What can hang from each mark
J650: J230
J970: J526
J977: J242 J493
J242: J977
J809: J392 J908
J908: J230
J526: J970
J230: J392 J650 J908
J493: J977
J392: J242 J809 J970

Each row was made from one small tree. The marks that hang from a mark follow it in brackets, in the order of their numbers. Every link used is in the known rows. Write each row's tree.
Known rows
J977[J493]: -211; 96; 70; -118; 5; -28; 220; -314; 382; -49; -53; 101; -104; 82; 114; 100; -362; -145; -112; 253; 92; 156; -8; -75; -182; 388; 11; -152; -66; -67; -1; 81; -84; -26; 61; -233; -22; -39; 31; -68; -21; -134; 164; -75; -74; 106; 20; 170
J908[J230[J392[J809 J970[J526]] J650]]: 452; 177; 146; -217; 107; 38; -234; -259; 184; -5; 131; -135; 35; -277; -150; -16; -123; -168; -12; 290; -44; 16; 39; -202; -126; 354; -365; -306; 249; 461; -330; -97; -336; -139; 15; 2; -27; 128; -299; -336; 20; -144; -228; -497; -28; 54; 188; -219
J526[J970]: -125; 99; 26; -66; 13; -27; 5; -217; 290; -7; 201; -28; 59; -107; -283; -35; -275; -143; -74; 22; -155; 90; -15; 43; -19; 504; -11; 23; -48; -13; -79; 28; -42; 91; 100; -198; -157; -160; 40; 8; -12; -100; 76; -259; -168; -75; 157; 44
J908[J230[J392[J242 J809 J970] J650]]: 454; 305; 100; -233; 198; 96; -289; -196; 215; 1; 199; -253; 11; -268; -112; -18; -143; -225; -81; 217; 24; 4; -32; -93; -302; 353; -279; -309; 358; 436; -419; -109; -412; -141; -10; -32; -53; 177; -375; -247; 77; -233; -190; -524; -15; -40; 281; -255
J809[J392[J242 J970] J908[J230[J650]]]: 348; 245; 217; -150; 141; 52; 139; -480; 439; 160; 232; -181; -39; -56; 115; -217; -60; -490; -181; 284; -186; -32; -219; -353; -537; 299; -53; 1; 254; 346; -344; -118; -271; -108; 139; -58; -320; 3; -275; 3; 452; -260; 33; -142; -188; -189; 319; -76
J392[J242[J977] J970]: 262; 450; 50; -115; 16; 132; 27; -87; 411; 3; 238; -50; -178; -65; 0; -233; -293; -127; -333; 136; 190; -154; -141; 73; -577; 515; 162; -21; 242; -121; -275; 68; -272; -240; -159; -192; -166; 12; 45; 43; 348; -36; -85; -206; -13; -129; 253; -87
J908[J230[J392 J650]]: 224; 39; 93; -261; 212; -46; -193; -273; 78; -29; 48; -105; 146; -238; -128; -12; -168; -104; 81; 248; -101; 175; 2; -67; 50; 266; -420; -274; 166; 311; -257; -176; -214; -21; 110; 14; -55; 135; -374; -281; -39; -363; -155; -436; -81; 75; 224; -50
J809[J392[J970] J908[J230]]: 261; 129; 320; -93; 20; -133; 221; -379; 364; 99; 93; -44; -30; -4; 54; -174; -76; -476; -147; 278; -346; -13; -243; -341; -269; 388; -104; 124; 61; 218; -198; -123; -124; -94; 269; 27; -350; -36; -244; -43; 365; -194; -36; -109; -202; -30; 171; -13
J908[J230[J392]]: 126; 125; 120; -157; 100; -141; -165; -178; 141; -52; 16; -10; 93; -205; -144; -57; -241; -181; 60; 170; -177; 73; -134; 15; 106; 332; -399; -131; 106; 180; -191; -143; -88; -76; 158; 63; -140; 145; -374; -276; -32; -405; -272; -404; -115; 98; 137; -117
J493[J977]: -27; -67; 103; -274; -61; -51; -208; -243; 262; -204; -128; 41; 87; 78; -195; 80; -285; -142; 123; 258; 71; 85; 82; -25; -116; 344; -86; 15; -150; -127; -3; -214; 44; -185; 5; -110; -107; -11; 65; 52; -68; -219; -32; -254; -314; 41; 109; 157
J650[J230[J908]]: 34; -157; 69; -93; 21; -136; -60; -176; 190; -139; 24; 49; -16; -59; -164; -69; -108; -76; 79; 233; -29; 48; -173; -101; -168; 402; -432; -213; 109; 152; -35; -405; 60; 151; 38; 233; -90; 157; 1; -3; -224; -204; 35; -214; -145; 100; 159; -13
J230[J392[J242 J970[J526]] J650 J908]: 387; 37; 30; -240; 299; 78; -131; -505; 366; -191; 280; -273; -282; -157; -7; -19; -46; 47; 90; 428; 157; 6; -16; -350; -450; 248; -301; -577; 531; 530; -543; 68; -360; 31; -201; -122; 81; 395; -146; -282; 18; -168; 109; -454; 157; -126; 319; -199
J908[J230[J392[J242[J977] J809 J970[J526]] J650]]: 492; 302; 68; -188; 152; 146; -207; -258; 199; 53; 165; -174; 26; -265; -102; -74; -181; -192; -53; 274; 64; -34; -70; -157; -329; 360; -322; -329; 325; 373; -402; -85; -409; -198; 11; -64; -69; 186; -249; -190; 136; -155; -289; -544; 11; 3; 280; -254
J809[J908[J230[J392 J650]]]: 236; 98; 112; -196; 212; -33; 62; -406; 167; -27; 27; -7; 33; -81; 29; -201; -151; -146; 116; 217; -204; 283; -125; -222; -101; 288; -272; -66; 78; 275; -201; -122; -204; -104; 249; 7; -197; 45; -274; -152; 71; -350; -14; -222; -72; -22; 244; -16
J650[J230[J392[J242 J809 J970[J526]] J908]]: 363; 55; 72; 6; 44; -35; -145; -199; 364; -132; 171; -68; -211; -139; -112; -75; -160; -113; 75; 205; 79; -166; -247; -215; -406; 371; -466; -335; 438; 289; -312; -269; -122; -30; -71; 195; -71; 356; -38; -63; -108; -80; -160; -415; -68; 66; 287; -341
J908[J230[J392[J242[J977] J970[J526]] J650]]: 363; 233; 81; -194; 160; 97; -173; -284; 204; 43; 148; -94; 83; -254; -93; -157; -232; -100; 2; 223; 31; 15; -72; -107; -220; 320; -319; -310; 275; 303; -404; -96; -353; -111; -16; -56; -91; 141; -267; -229; 167; -265; -303; -472; -49; 17; 265; -178
J493[J977[J242]]: -88; -195; 78; -313; -3; 52; -34; -406; 340; -200; -98; 48; 60; 163; -105; 206; -386; -158; 26; 293; 116; 94; 160; -38; -124; 317; -69; 8; -234; -214; 52; -144; -15; -135; 44; -215; -40; -59; 77; 142; 6; -265; -39; -167; -358; 117; 135; 269
J908[J230[J392[J242[J977[J493]] J970[J526]] J650]]: 303; 228; 58; -215; 166; 124; -93; -330; 275; 22; 134; -84; 69; -218; -28; -127; -281; -130; -24; 264; 59; 38; -91; -133; -235; 363; -265; -363; 253; 315; -411; -37; -384; -111; -25; -136; -54; 105; -257; -219; 157; -233; -244; -478; -28; 31; 261; -176
J242[J977[J493]]: -104; 100; 46; -109; -35; -34; 224; -239; 203; -11; -133; 106; -67; 131; 18; -12; -433; -40; -92; 282; 103; 96; -184; -34; -282; 542; -81; -61; -175; -384; 18; -40; -61; -144; 151; -296; -87; 38; 191; 144; 110; 20; 25; -171; -12; 144; 82; 233
J230[J392[J242[J977] J809 J970[J526]] J650 J908]: 613; 144; 61; -211; 229; 152; -168; -459; 318; -153; 241; -377; -374; -148; -44; 38; -27; 54; 50; 505; 217; -113; -100; -398; -702; 387; -339; -562; 509; 450; -552; 29; -450; -104; -128; -151; 83; 493; -16; -132; 78; 99; 50; -571; 260; -111; 349; -294

Write each row's tree
250; -19; 52; -23; 100; -69; -188; -180; 272; -136; 105; -131; -176; -98; -108; -4; -165; -105; 162; 169; 48; -110; -263; -124; -354; 353; -562; -298; 368; 178; -260; -364; -39; 2; 33; 196; -70; 438; -69; -2; -205; -178; -103; -443; -61; 75; 291; -255 : J650[J230[J392[J242 J809] J908]]
578; 265; 80; -248; 219; 203; -167; -218; 297; -42; 249; -339; -294; -79; 22; 92; -198; -55; -85; 252; 234; -85; -18; -166; -602; 354; -206; -348; 447; 162; -490; 18; -462; -245; -102; -225; 53; 397; -92; -63; 163; 48; -26; -497; 110; -25; 372; -172 : J230[J392[J242[J977] J809 J970] J650]
327; 479; 5; -1; 68; 170; -47; -275; 315; 70; 207; -161; -313; -28; 87; -67; -124; -313; -186; 139; 156; -89; -152; -88; -726; 328; -16; 18; 262; 185; -167; -35; -225; -342; 117; -98; -192; 83; -90; 69; 194; -117; 7; -158; 38; -208; 279; -211 : J392[J242 J809[J908]]
432; 602; 48; -69; -55; 246; 0; -88; 468; 57; 211; -177; -362; -53; 55; -29; -284; -247; -421; 235; 306; -242; -168; -50; -886; 643; 215; -107; 262; -10; -309; 135; -426; -378; -105; -294; -84; 91; 129; 131; 339; 244; -23; -302; 98; -124; 238; -227 : J392[J242[J977[J493]] J809 J970]
373; 153; 71; -19; 57; 39; -82; -113; 360; -55; 164; -26; -178; -77; -4; -85; -282; -161; 27; 40; 64; -83; -226; -103; -402; 363; -348; -133; 414; 99; -284; -278; -146; -116; 17; 163; -143; 246; -97; -1; -13; -105; -196; -329; -172; 107; 318; -248 : J650[J230[J392[J242 J809[J908] J970]]]
425; 34; 11; -281; 348; 63; -273; -435; 206; -164; 203; -472; -336; -127; -31; 166; 17; -16; 164; 425; 152; -6; -71; -290; -558; 254; -458; -548; 459; 461; -485; -78; -347; -32; -19; -103; 80; 569; -191; -151; -95; -161; 194; -551; 231; -134; 356; -217 : J230[J392[J242 J809] J650 J908]
582; 277; 75; -231; 286; 215; -130; -348; 351; -44; 295; -325; -318; -95; 129; 30; -138; -110; -66; 231; 176; -12; 4; -243; -605; 270; -151; -290; 504; 327; -495; 46; -473; -201; -65; -156; -1; 307; -190; -138; 143; -52; 57; -403; 79; -79; 396; -208 : J230[J392[J242 J809[J908] J970] J650]
99; -235; 95; -66; 108; -166; -82; -190; 205; -197; 8; -11; -54; -67; -149; -16; -199; -16; 216; 201; -66; 31; -242; -134; -80; 346; -588; -269; 251; 107; -185; -378; 50; 124; 67; 248; -79; 375; -79; -73; -264; -260; -49; -355; -112; 167; 235; -92 : J650[J230[J392 J908]]
571; 123; 135; -170; 175; 134; -32; -441; 332; -38; 192; -174; -291; -81; 24; 74; -118; -39; 43; 336; 90; 67; 88; -414; -389; 244; -269; -317; 392; 394; -352; 57; -379; -186; -22; -119; 46; 246; -124; -256; 92; 90; 3; -346; 71; 36; 283; -147 : J230[J392[J809[J908] J970[J526]] J650]
297; 287; 226; -53; 63; -25; 181; -409; 436; 142; 194; -112; -90; -35; 108; -247; -125; -551; -187; 218; -216; -128; -300; -266; -481; 331; -35; 108; 197; 258; -300; -87; -197; -151; 208; -26; -385; -4; -250; -1; 440; -283; -63; -124; -197; -143; 262; -121 : J809[J392[J242 J970] J908[J230]]
235; 65; 27; 28; 54; -8; -167; -91; 260; -20; 96; -28; -114; -51; -95; -7; -280; -151; 96; 20; 108; -94; -187; -27; -328; 286; -474; -183; 360; 29; -211; -344; -77; -89; 41; 150; -85; 348; -109; -11; -127; -171; -235; -366; -171; 164; 300; -187 : J650[J230[J392[J242 J809]]]
615; 287; 73; -215; 277; 225; -105; -293; 297; -25; 237; -329; -324; -45; 86; -5; -187; -55; -41; 268; 176; -15; -61; -247; -656; 357; -167; -270; 440; 174; -514; 0; -471; -277; -11; -209; 1; 366; -93; -40; 223; 47; 6; -440; 106; -40; 430; -168 : J230[J392[J242[J977] J809[J908] J970] J650]
384; 6; 78; -360; 362; 32; -171; -398; 347; -226; 269; -393; -271; -149; 9; -1; -30; 37; 62; 405; 113; 10; -35; -255; -433; 317; -265; -541; 504; 462; -566; 24; -386; 48; -165; -112; 62; 417; -213; -245; -22; -191; 204; -478; 176; -131; 347; -178 : J230[J392[J242 J970] J650 J908]
159; 217; 55; -143; 129; -66; -188; -200; 193; -16; 79; -53; 54; -220; -95; -129; -268; -211; 56; 109; -82; 19; -152; 79; -23; 289; -377; -151; 202; 206; -293; -124; -149; -108; 124; 40; -170; 190; -377; -245; 33; -465; -319; -421; -93; 8; 215; -194 : J908[J230[J392[J242]]]
205; -155; 114; -105; 94; -151; -88; -133; 292; -213; 70; -9; -110; -113; -129; -54; -173; -22; 125; 200; -62; -23; -238; -142; -96; 425; -481; -270; 285; 157; -261; -321; -24; 98; -16; 222; -79; 312; -74; -98; -196; -159; -59; -365; -95; 162; 229; -167 : J650[J230[J392[J970] J908]]
391; -125; 105; -308; 283; -44; -246; -409; 128; -226; 85; -416; -304; -92; -71; 243; 43; 38; 193; 506; 6; 87; -8; -335; -338; 304; -528; -513; 318; 437; -372; -110; -247; 36; 58; -48; 110; 526; -165; -217; -200; -69; 227; -527; 220; -18; 273; -116 : J230[J392[J809] J650 J908]
241; 282; 101; -154; 139; -23; -154; -132; 263; -40; 148; -63; 41; -264; -97; -127; -264; -212; -47; 124; -77; -49; -155; 45; -70; 389; -260; -149; 245; 255; -359; -66; -225; -154; 28; 35; -168; 121; -402; -272; 89; -374; -289; -436; -83; 7; 231; -246 : J908[J230[J392[J242 J970]]]
339; 200; 90; -185; 205; 81; 55; -376; 213; -4; 105; -31; -9; -105; 47; -277; -205; -150; 33; 226; -121; 192; -217; -192; -282; 385; -199; -57; 145; 187; -314; -105; -291; -167; 189; -55; -217; 37; -207; -82; 208; -264; -63; -270; -52; -55; 295; -64 : J809[J908[J230[J392[J242[J977] J970] J650]]]
567; 152; 34; -203; 255; 122; -221; -478; 352; -168; 289; -382; -405; -164; -8; 71; 33; 2; 63; 468; 187; -104; -21; -422; -629; 308; -307; -589; 569; 616; -557; 57; -426; -88; -168; -113; 111; 435; -138; -244; -7; -1; 85; -532; 226; -146; 320; -335 : J230[J392[J242 J809 J970[J526]] J650 J908]
201; 83; 53; -45; 84; -14; -102; -73; 377; -53; 156; 34; -61; -85; -67; -111; -333; -122; 15; 8; 80; -92; -185; -4; -228; 306; -373; -194; 385; 19; -256; -282; -86; -18; -70; 131; -114; 249; -101; -59; -62; -218; -227; -323; -226; 141; 292; -169 : J650[J230[J392[J242 J970]]]
229; 185; 164; -186; 80; -87; -148; -132; 235; -76; 71; -32; 64; -245; -132; -90; -250; -179; -11; 184; -183; 20; -88; -13; 66; 405; -301; -122; 151; 224; -263; -85; -172; -102; 86; 79; -128; 92; -357; -319; 28; -308; -269; -432; -79; 76; 140; -162 : J908[J230[J392[J970]]]
345; 169; 41; 0; 71; 63; 14; -153; 389; -44; 77; -3; -175; -19; 27; -90; -368; -124; -7; 81; 124; -95; -313; -120; -445; 446; -326; -146; 344; -17; -286; -247; -180; -134; 42; 35; -133; 282; 22; 82; 23; -21; -163; -332; -157; 146; 313; -192 : J650[J230[J392[J242[J977[J493]] J809[J908] J970]]]
250; 314; 84; -109; 78; -7; -135; -229; 291; -19; 147; -5; 53; -278; -99; -183; -258; -217; -26; 124; -44; -53; -119; -14; -92; 340; -250; -178; 265; 291; -332; -37; -228; -147; 16; 17; -139; 87; -353; -298; 96; -350; -377; -410; -92; 7; 188; -278 : J908[J230[J392[J242 J970[J526]]]]
461; 295; 68; -177; 145; 126; -260; -278; 236; 40; 231; -189; 14; -295; -100; -51; -146; -193; -57; 251; 52; -17; -8; -144; -294; 315; -303; -342; 361; 483; -413; -80; -408; -159; -13; -22; -35; 153; -346; -261; 86; -214; -251; -505; -5; -20; 258; -298 : J908[J230[J392[J242 J809 J970[J526]] J650]]
